Each row comes from the steps of one path. Every step used is in the known rows, and no mark comes twice. Write the path behind each row, first mark first.
In the rows, 128 means zero.
Known rows
rize, tugol, vivomak: [139 128 122 187 116 146 185  70 106 122 164 102 178 161  73 168 109 130
 183 130 185 118 136  94 145 114 100 137  76 138 137 154 154 113 118 111
 158 153 108 110 126 131 136 124 174 125 141 140 133 136 107 125 105 118
 112 130 124 135  78 106  89 108 100 161 181 139 164 131  96 141]
fonafi, vivomak, fodul, nako: [116 132 112 162 130 118 159  77 117 195 106 137 143 154  96 186 131 130
 160  85 178 119 120 144  69  89 111 182 124 138  82 186 103 131 101 119
 164 134 107 151 107 146 118 140 161 107  87 149 157 150 121  73 170 120
 113 148 168 118 118 161  83 109  99 110 165 146 183  74 155  97]
fonafi, vivomak: [108 139 104 167 141 140 169  78 100 147 124 144 157 162  62 179  98 106
 159  90 179 114 132 133 122 113  74 168  91 153 126 194  91 133 109  98
 176 111 136 125 131 143 138 139 160 101 107 143 153 128 119 113 145 102
 131 137 165 136  88 118  92 118  94 146 155 145 182 107 131 135]
nako, nila, vivomak: [139 116 127 165 130 147 179 121 100 153 111 112 152 156 107 166 108 125
 181 129 169 112 162  97 149 138  84 187  98 181  97 162  89 112 126 105
 146 133 127 129 145 139 168 104 147 123 110 130 120 132 154 102 136 119
 131 102 164 182 108 104 147 117  77 161 164 139 142 118 117 160]
fodul, rize: [129 109 127 170 123 146 162 108 125 154 133 115 177 154 111 148 138  85
 160 107 188  98 115 140 117  83  95 162  65 185 114 165 157 118 114  85
 195 153 145 103 134 178 117 165 156 106  88 132 122 112 117 109 117 124
 159 128 143 132 130  84  99 112 143 159 158 149 202 155 104 125]
nalag, zilev: [121 153 102 204 127 143 171  81  90 155 143 107 154 131 116 159 142 128
 132 120 155  86 143 111 170 112  95 158  74 161 133 179 119 140 125  50
 174 142 114  91 121 151 135 138 166 100 110 140 115 136 115  96 156 108
 146 134 124 124 111 144 104 126 139 180 159 140 182 171 129 157]
sufa, zilev: [106 136 123 165 116 158 158 100 111 150 139 127 144 155  99 145 121 123
 142  82 199  91 143  98 130 119 116 128 114 167 131 161 153 135 146  66
 196 154 125 121  93 136 160 159 166 102  97 115 112 133 109 104 145 126
 145 133 128 142  88 109 148 144 123 140 150 131 192 160 111 151]
nako, nila, vivomak, fonafi: [168 116 112 178 128 139 166 109 108 147  94 125 150 158 118 167 118 110
 174 124 188 100 162 118 123 122  86 223  98 190  95 157  93  94 112  95
 135 136 108 119 142 145 143  99 124 141 134 151  91  95 129  96 101 140
 142 120 176 169 112 100 158 113 101 176 171 130 135 115 134 142]
fonafi, vivomak, fodul, nako, nila, rize, tugol: [116  72 122 138 128  71 117  94 158 165 117 125 155 132 120 181 138 118
 180 106 178 120 149 135  61  95 111 172 115 133  80 175  69 106  94 136
 131 131 129 146 115 153 139 119 149 117  89 152 148 153 163 116 147 102
  93 160 160 135 130 136 141  81  88 143 178 164 179  37 166  98]
rize, tugol, nako, nila, vivomak, fodul: [157  96 140 166 108 127 192  95 120 169  99 134 166 118 112 150 112 122
 172 173 175 108 161 108 140 122 109 207 152 143  71 110 129  76 134 112
 136 140 116 142 106 114 150  63 146 140 129 165 129 135 124 118 143 126
 108  91 131 167  83 141 136 137  61 147 200 153 133  83 116 140]
fodul, rize, tugol: [144  81 134 162 105 137 153  82 129 129 153 114 214 136 130 145 135  85
 162 126 198  98 121 139 113  76  89 140  70 173  97 150 167 125 115 107
 169 159 126  91 123 183 108 129 163 126 109 126 107 126 115 121 120 130
 131 151 120 125 115  84  99  89 121 163 181 165 198 122  81 127]
rize, tugol, nako: [142  96 121 181 105 158 182  71  93 128 141 113 176 112  93 142 141  96
 160 162 202 100 159 125 124 102  70 151 101 127 115 118 167  93 114 100
 164 153 128 135 104 147 136 103 163 133 133 141 128  94 117 121 128 114
 112 106 105 129  64 110  82 124 114 143 186 152 174 124  80 123]
nalag, rize, tugol, nako: [123  93 137 176 112 140 186  77 110 144 146 125 158  86 105 149 149  97
 153 154 199  85 156 124 152  82  89 170  91 124 126 130 169  90  83  73
 181 147 149 135 129 143 122 105 154 103 118 153 134  87 109 132 134  89
 117 121  87 134 100 111  81 117 116 158 177 162 173 144  65 110]
fodul, nako, tugol: [125 105 141 161 121 150 157  90  85 169 145 110 157 123 137 196 160 137
 190 115 206 110 148 111  80  97  90 168  63 154 104 156  96 129  93 112
 174 143 120 127 115 182 157 172 130 136  80 120 126 107 109 105 149 127
 118 152 125 150 131 112 107 105 112 174 161 138 173 116 118 112]
nako, tugol, rize: [ 94 113 142 210 152 141 142  92 137 145 138 118 128 134  78 180 113 122
 187 136 188  97 142 111 125  79  75 159  73 152 141 151  99  90  77  94
 177 117 152 129 122 158 151 182 129 109  91 110 139 107  82 167 120 128
 148 133 146 145 118  88 116 112 121 194 146 138 181 136 100 137]
nila, vivomak: [162 109 118 178 124 137 202 108  94 159 114 107 159 156  68 155  95 127
 178 119 189 109 148 100 146 126  85 167 111 184 100 172 127 139 129 108
 167 137 107 128 136 128 143 107 153 116 113 153 117 135 146 104 144 120
 148 121 160 188  93 107 109 131  98 148 153 144 175 153  91 144]
vivomak, fonafi: [141 132 100 197 121 146 159  97 112 140 106 131 161 159 103 153 134  98
 156 114 206  93 122 140 103  92  83 201  79 173 104 154 141 110 110  73
 173 135 110 120 141 166 118 140 142 133 125 139 111  85  96 100 112 147
 154 138 155 137 118 108 101 122 138 171 189 122 170 135 120 118]
fonafi, vivomak, fodul, rize, tugol: [129  98 132 160 131 102 150  73 156 154 114 136 222 155 109 158 110  83
 158 109 187 111  94 151  93  58 102 168 110 168  73 166 127 129 122 116
 163 135 127  88 109 152  87 112 167 106  99 161 146 162  91 126 143 120
 132 168 144 118 104 140  89  93 101 152 171 168 187  73 122 116]
nako, fodul, rize, tugol, vivomak, fonafi: [180 137 125 189 138 106 196  92 137 148 147 105 192 152 110 164 151  64
 145 111 171 121 115 149  97  54 134 185  58 165  88 139 157  73  87 101
 163 153 148  97 131 127  83 153 141 132 137 149  99 114  69 126  47 158
 120 147 140  98 126  95 129  98 129 188 175 156 153 106 101 125]
nako, fodul, vivomak: [177 174 117 180 141 130 232  75  98 149 117  92 174 140 107 180 138 103
 121  97 132 123 128 141 133 107 109 151  89 166  88 157 102 122 117 113
 196 118 132 115 159 124 119 148 142 112  83 130 149 131 144  94 132 149
 138  92 159 152 107 131 134 116 129 141 152 148 162  99 121 157]
rize, tugol, nako, fodul: [143 119 117 179 139 135 206  87  90 152 147 111 172 104 104 149 150 101
 127 155 163 132 159 137 134  82  93 162 103 117  98 115 143  86 107 110
 165 125 160 143 111 130 125 134 150 137 108 143 126 121 101 113 117 106
 100  95 106 119  86 118 110 139 108 136 177 148 144  90  97 138]
sufa, rize, tugol: [142 102 129 169 141 119 155  80 147 117 141 112 195 143  79 128 128 113
 152  94 209 125 131 118 144  96  81  92 103 156 121 145 134  98 106 111
 174 137 132 108 107 138 138 150 146 107 110 117 131 132 122 116 137 125
 117 135 108 142 113  83 119  88 126 155 165 160 189 127  92 134]
rize, tugol, nako, nila, vivomak: [156  86 123 159 111 157 189  95  83 130 111 120 166 112 108 166 124 113
 182 178 191 101 193 117 141 132  73 192 122 140 103 123 127  79 131 126
 127 152 132 133 125 129 160  58 148 153 138 154 125 114 156 115 108 116
 103  95 124 164  73 101 128 118  58 148 180 146 132  99  95 143]
rize, tugol, nako, nila: [112 101 129 163 112 158 153  78  90 128 125 116 167 113 134 161 145 111
 155 173 179 101 179 125 131 110  76 167  93 123 120 119 131  65 117  99
 153 146 142 140 126 155 161 104 164 142 132 123 140 100 132 113 114 108
  88  90 102 136  84 103 128 119  89 155 188 144 147  95 106 134]
vivomak, fodul, nako, nila, rize, tugol: [132  70 136 157 123  83 134 107 160 169 124 101 153 117 146 151 166 132
 185 129 177 123 145 118  73  96 114 160  93 158  85 145 117  90  87 127
 147 154 116 153 109 168 143 135 154 134  85 130 123 146 157 107 153 114
 108 140 138 143 149 126 132  99 117 149 189 170 192  63 134 111]
nila, rize, tugol: [147  72 107 174 123  94 160  97 145 126 145  98 180 142  83 129 121 113
 180 124 208 122 141 108 126 105  71 135  79 162 121 155 138 124  96 116
 164 125 130 119 122 160 136 138 152 122 101 135 114 138 140 150 141  94
 134 145 130 158 117  85 116 113 119 168 179 159 219 131  90 119]
fodul, vivomak, fonafi: [189 146 108 204 117 147 195  71 108 121  82 120 171 152 118 177 134  84
 139 103 190  76 131 153  91 109  93 186  77 168  98 156 124 112 110  96
 187 145  79 111 167 165 114 114 136 129 129 159 127  78 128  94 107 181
 162 138 163 135 109 118 101 102 136 164 189 132 192 123 103 128]
nila, rize, tugol, nako, fodul, vivomak, fonafi: [237 116 106 195 131  89 232  83 134 139  91 108 164  90 100 161 163  57
 137 137 182 101 159 174  91  85  97 194  96 131  85 120 135  53  77 131
 165 130 147 134 136 117  97 118 118 150 123 178 127  79 148 136  70 167
 122 112 140 118 112 125 140 120 127 160 180 152 190  94  89 118]
nako, fodul: [119 151 120 182 156 131 189 108 101 173 139 101 161 145  97 157 144 117
 137 113 144 147 127 118 137  91 113 155  84 172  94 163 101 113 111  93
 175 110 158 121 135 133 127 167 148 120  91 111 124 138 111  97 140 115
 134  97 149 152 121 111 138 134 127 148 153 139 160 118 119 148]

Write each row's path
[155  88 122 156 122  98 150 103 138 138 132  94 121 135 122 187 155 103
 204 130 195 107 169 139  62 113 113 190  55 135 123 145 127  62  70 127
 124 177 113 155 139 162 153 141 143 142 140 144 104  94 149 121  69 150
  97 152 148 124 138  90 135  79 106 176 194 151 176  92 127  93] | fodul, nako, nila, rize, tugol, vivomak, fonafi
[130 120 147 177 112 100 186  75 137 195 145  98 159 124 113 163 144 141
 185 111 172 105 120 100 117  75 157 172  95 137 100 150 162  96  80 101
 184 176  96 141 117 125 116 120 166  74 109 146 150 138  99 116 156 124
 109 159 118 126 132 162  78  95 120 138 189 170 172 120 104  97] | nalag, rize, tugol, vivomak, fodul, nako
[141  92 112 177 143  91 207 122 124 151 146  99 146  95  75 126 143 103
 159 149 166 128 148 133 127  79  95 154  86 130 106 124 129  76  76 128
 155 120 184 153 111 123 123 146 139 130  98 146 127 127 135 145 115  98
 114  99 129 137 108  98 139 132 112 148 164 147 169 103  87 134] | nila, rize, tugol, nako, fodul
[119 101 144 150 123 116 143  80 144 150 107 147 191 117 136 174 137  70
 159 155 177 104 139 153  87  69 103 208 126 126  84 131 124  69 112 114
 149 142 158 116 100 140 108  98 157 117 119 158 151 122 115 132 109 117
  96 123 135 111  96 127 121 105  86 138 172 169 154  47 148 118] | fonafi, vivomak, fodul, rize, tugol, nako, nila
[129 125 145 187 127 123 163 110 165 188 116 120 181 153 121 132 122 101
 158 109 170  98  79 129 109  66 118 181  95 202  82 156 158 121 114  90
 186 147 129 111 121 157  94 148 157 102  79 143 119 141  95 110 146 142
 160 139 150 133 133 113 105 128 145 145 164 150 196 128 117 130] | vivomak, fodul, rize
[212 140 100 192 125 131 228  62  97 134  94 113 180 105 115 171 160  62
 115 147 171  92 154 177 102  90  96 189 107 123  81 113 140  62  92 124
 169 138 121 127 141 125  90  99 129 154 140 168 132  77 118 101  69 179
 106 108 115 104  82 140 121 111 114 152 192 142 159  76  97 127] | rize, tugol, nako, fodul, vivomak, fonafi
[128  64 121 147 128 105 128 101 132 120 146  99 171 128 112 150 137 117
 175 140 182 125 153 106 125 115  76 144  69 158 118 155  97  99  96 104
 145 128 144 115 133 168 162 133 154 124 112 124 108 130 164 143 131 108
 119 116 140 157 128  76 146 109 111 182 179 155 183  96 114 137] | nako, nila, rize, tugol
[145 106 129 197 133  83 183  93 181 161 141 102 161 147  54 144 104 125
 201 108 180 113 109  98 126  99 123 157  92 157 103 139 143  97  99 108
 166 138 116 124 115 101 110 130 166 112 110 167 130 159 109 159 140 130
 127 156 148 134 112 122 124 127 111 162 173 150 195 124 116 129] | nila, rize, tugol, vivomak, fodul
[148 102 139 161 139 108 180  97 125 162 157  97 213 142 132 151 154  87
 129 127 165 124 120 140 121  53 110 141  80 174  72 143 136 118 104 115
 166 139 161  91 126 156 108 157 144 128  91 120 122 133  94 114 111 119
 124 133 120 117 134  87 123 107 132 163 168 167 172  96  98 135] | nako, fodul, rize, tugol
[196 170 108 202 143 132 218  75 107 151  88 109 173 146 115 174 149  73
 119 100 148 109 131 159  97  83 104 192  86 169  78 148 101  98 102 105
 188 126 115 103 165 137  90 140 120 132 109 145 123  98 119  92 103 182
 141 117 160 128 113 127 132 108 139 166 173 136 157 101 117 148] | nako, fodul, vivomak, fonafi
[118 161 142 183 116 135 193 100 121 200 133 102 124 161  91 175 132 143
 190  98 157 112 120 118  87 104 144 185  92 148  97 150 151 103 102 107
 179 171 104 159 117 114 133 154 179 111 100 148 137 130 106  97 144 148
 127 127 150 128 123 159  90 130 124 129 171 137 175 124 140 106] | tugol, vivomak, fodul, nako
[146 136 137 176 128 124 201  89 129 152 173 102 190 143 105 164 150  83
 154 122 157 130 125 131 129  67 131 141  62 169 101 139 142 101 100 126
 167 161 162 107 129 116  99 168 164 123 110 132 125 142  94 131  74 132
 110 131 132 115 120  96 127  99 117 166 155 163 154 110 100 145] | nako, fodul, rize, tugol, vivomak
[124 112 155 176 131 118 153  92 118 196 124 126 151 134 139 177 154 149
 187 108 191 113 116 108  66  87 115 191 101 157  70 146 104 123  98 107
 183 131 109 129 109 158 135 169 135 124  72 132 139 139  86 106 178 135
 126 151 132 141 138 150 113 119 114 153 173 136 167  99 129 105] | vivomak, fodul, nako, tugol
[136  94 128 171 126 120 170  78 146 167 115 139 179 125  97 154 137  71
 153 137 187  89 119 168  91  63 102 190 128 139  84 138 161  88 109 113
 156 141 150 124  93 134  92 103 159 111 114 177 162 141  97 133 126 120
 105 146 132  99  84 146  92 114  94 124 171 172 185  91 125 112] | fonafi, vivomak, fodul, rize, tugol, nako
[143  93 143 185 105 131 179  87 149 167 116 122 187 110 115 125 145  84
 157 150 190  90 110 149 102  58 112 178 108 144  78 109 201  82 117  98
 173 156 135 121  88 147  91 105 163 124 119 159 129 117  88 129 126 134
 123 129 111 114  98 123  83 129 121 138 184 154 192 116 104 115] | vivomak, fodul, rize, tugol, nako
[120 103 142 148 134 146 153  91 133 118 133 124 159  99 109 149 154  94
 156 143 188 113 169 116 140 112  75 137 108 121 131 118 120  46 110 106
 148 149 163 149 104 128 167 130 147 124 118 115 143  98 136 116 102 115
  88  92  99 135 113  83 145  89 104 142 163 149 150  99 115 118] | sufa, rize, tugol, nako, nila
[147 102 132 172 112  91 183 104 156 183 151  98 138 134  72 152 132 134
 207 111 178 109 126 113  75  96 134 151  92 134 103 152 160  99  90 139
 154 171 116 153 107 119 122 141 171 116 103 164 128 154 138 136 141 137
 106 154 147 127 122 133 105 102 116 139 180 160 213 112 122 100] | nila, rize, tugol, vivomak, fodul, nako
[131 132 138 204 123 118 181  65 141 152 147 110 178 162  66 150 107 127
 185 128 175 123 100 103 130  92 130 158  98 147 100 139 151 104 119 108
 167 142 102 112 106 110 104 120 173 120 130 147 143 148  83 128 147 126
 118 132 124 125  86 136  95 114  96 146 190 153 148 113 112 138] | rize, tugol, vivomak, fodul
[173 109 112 164 111 134 164 113  79 170  91 121 130 141 141 188 141 113
 189 117 189  93 176 133  80 123 105 223 102 167  91 165 103  97 113 108
 134 162  91 145 136 171 160 109 127 139 130 145  98  96 151  67  98 150
 122 137 161 164 132 102 139 101  98 152 185 129 155  96 143 111] | fodul, nako, nila, vivomak, fonafi
[143 127 149 180 133 124 167 121 132 180  98 124 159 159 106 167 104 139
 178 127 154 110 131  93 141 120 110 202 135 187  74 142  93 103 137  95
 156 122 116 123 124 116 149 102 156 111  96 148 122 159 134 102 162 131
 137  93 172 183 113 132 150 128  84 150 164 137 132  94 133 164] | nako, nila, vivomak, fodul
[141  89 121 145 111 107 153  99 127 142 160  81 127 130 108 182 143 122
 209 130 174 116 172 106  90 121 116 149  61 133 145 158 117  84  78 141
 137 181 131 157 135 144 163 138 165 129 113 126 132 120 176 131 104 117
  85 138 142 138 128  94 139  86 103 150 180 157 182 100 125 107] | fodul, nako, nila, rize, tugol, vivomak
[127 155 124 186 149 142 219 113  89 175 132 113 130 118  87 153 140 107
 135 137 146 126 148 131 137  88  99 177  80 141 114 125 127  77 103  85
 175 123 169 165 118 115 126 155 146 128  98 125 128 113 115 112 127 110
 117  72 140 142  97 120 129 150 118 131 154 126 147 127 109 138] | tugol, nako, fodul
[127 158 157 195 128 128 195 108 162 185 135 111 154 164  87 154 109 100
 192 110 155 101  88 118 113  82 143 178  84 185 106 146 167 102 108  91
 185 162 132 119 122 129 102 153 168 100  99 155 134 136  87 127 120 157
 150 149 161 125 118 110 107 123 133 139 153 146 173 148 123 136] | tugol, vivomak, fodul, rize
[204 153 141 156 141 124 241  63 129 127 109 101 173  88  83 154 155  78
 113 112 167 116 157 151 134  89 106 115 126 128 101 122 126  67 105 136
 193 143 156 130 127  91 117 133 134 119 102 149 145 104 144 114 102 155
  92  85 118 132 108 120 140  87 119 132 150 161 174  96  99 137] | sufa, rize, tugol, nako, fodul, vivomak
[154 138 131 187 121 138 178  86  93 154 135 124 130 151 109 216 156 115
 196 108 217 102 155 121  51 100 115 222  47 142 116 150 117  93  77 102
 164 151 106 129 124 149 139 175 131 142 125 142 123  80  83 116  92 167
 118 167 147 122 124 116 112  94 113 177 176 124 149 118 122 102] | fodul, nako, tugol, vivomak, fonafi
[145 107 138 166 108 141 176  80 131 133 162  97 195 156 102 158 122  90
 179 120 190  96 124 122 119  99 112 136  56 156 128 145 170 106 104 108
 172 175 124  99 132 143 118 139 166 114 127 143 131 133 108 139  89 141
 119 154 130 114 103  87  94  86 113 163 171 166 188 138  91 118] | fodul, rize, tugol, vivomak
[184  76 146 177 107 106 184 105 154 169 114 125 211 145 113 123 107 108
 172 127 201  95 105 125 121  72 119 172 127 196  51 138 161 129 124 125
 164 151 104  94 110 132  98  88 149 112 102 173 112 168 106 114 148 142
 145 158 145 155 116 123 109 107  93 157 176 175 189 117  94 130] | nila, vivomak, fodul, rize, tugol
[155 118 153 172 123 139 197 143 143 193  88 124 147 115 125 156 120  91
 176 150 155  82 143 130 119  95 124 229 134 176  76 118 134  65 116 102
 157 159 154 145 116 122 133  97 143 123 102 166 121 121 132 119 116 140
 143  95 162 161 117 123 147 124  90 130 156 151 145 121 133 134] | tugol, nako, nila, vivomak, fodul, rize
[132  82 139 147 107 156 147  93 120 128 130 117 175 101 156 161 169  72
 169 183 181  90 167 142 107  93  84 172  84 137 111 117 146  63 103  98
 156 171 158 124 126 175 136 120 160 145 122 124 124  95 122 121  85 119
 105 113 108 120 113  84 122 101 111 161 184 153 166 104 107 126] | fodul, rize, tugol, nako, nila
[117 110 120 166 134 119 176 129 122 137 115 104 101 106  94 162 132 104
 191 153 162 101 172 119 117 116  80 191  75 142 152 137 111  61  84  87
 150 136 185 171 128 149 164 144 154 130  99 132 115  93 159 145 115 102
 128  93 145 157 122  79 159 143 113 150 160 136 174 136 127 133] | tugol, nako, nila, rize
[179 107 155 166 134 115 183 102 163 144  93 127 162 106  89 134 110 117
 171 137 184 105 150 102 147 106  97 175 169 142  82 108 123  48 119 125
 141 146 140 146  93  91 149  83 145 110 116 162 126 137 134 127 134 134
 101  95 120 158 114 112 157 109  71 137 167 161 135  92 118 131] | sufa, rize, tugol, nako, nila, vivomak, fodul
[123 169 141 202 134 125 199 102 148 167 131 113 141 175  70 155  99 135
 181 105 153 117  94 100 136 103 133 182  88 168 111 147 143 107 114  86
 183 139 114 138 125 101 118 137 175 102 110 142 140 146  86 121 146 139
 137 120 156 139  92 139 100 136 116 139 162 135 158 136 131 140] | tugol, vivomak, fodul
[115 136 137 160 133  97 162 126 161 183 122  92  93 141  98 182 141 138
 218 107 145 117 141 102  83 106 147 193  82 153 118 153 108  75  86 113
 156 156 132 173 132 124 147 161 167 106  94 137 131 133 148 118 135 134
 116 120 183 148 152 120 154 113 112 131 165 147 166 111 160 116] | tugol, vivomak, fodul, nako, nila, rize
[197 178 104 204 137 139 250  80  96 149  80 113 133 117 103 182 157  58
 123 119 156  96 145 178  96  87 107 221  97 141  99 116 135  63  99 102
 182 129 136 141 141 125 102 127 123 134 128 168 134  69 119 100  79 175
 124  97 154 112  97 132 121 127 130 150 178 130 152 107 115 128] | tugol, nako, fodul, vivomak, fonafi
[148 123 145 180 127 135 195 131 124 182  83 131 127 127  96 153 111 128
 180 148 162  99 157 107 138 123 106 232 144 155  86 122 112  70 116  90
 150 139 134 157 121 114 151  86 151 127 112 162 128 131 126 112 140 129
 132  71 158 177  94 135 153 147  77 127 160 133 135 117 131 141] | tugol, nako, nila, vivomak, fodul
[179 147 126 175 117 146 233  51  90 142 118 105 188  97 121 169 159  89
 126 150 165 109 159 158 127  97  99 152 103 117  90 120 140  81 113 131
 176 136 133 124 138 115 121 101 153 140 113 158 159 110 138 103 108 152
  98  86 112 125  71 139 130 112 111 136 170 152 159  83  87 136] | rize, tugol, nako, fodul, vivomak
[150 121 104 204 118 138 178  67 120 115 144 113 176 162  76 168 122 103
 167 125 204 103 134 125 119 104 103 181  78 151 118 142 153  97  95 104
 160 156  94 101 128 145 109 119 160 138 167 162 116  99  83 129  86 148
 119 155 133 115  90 102  89 105 107 180 205 131 153 121  97 121] | rize, tugol, vivomak, fonafi
[144  83 158 173 112 107 180 104 132 176 107 124 154  83 120 151 131 119
 171 160 171  96 163 100 169  89 116 232 146 137  77 108 123  67  90  89
 151 150 131 143 120 122 136  53 143  95 129 168 142 123 114 130 150 113
 110 101 114 175 120 145 138 123  78 146 178 167 128 110  96 129] | nalag, rize, tugol, nako, nila, vivomak, fodul
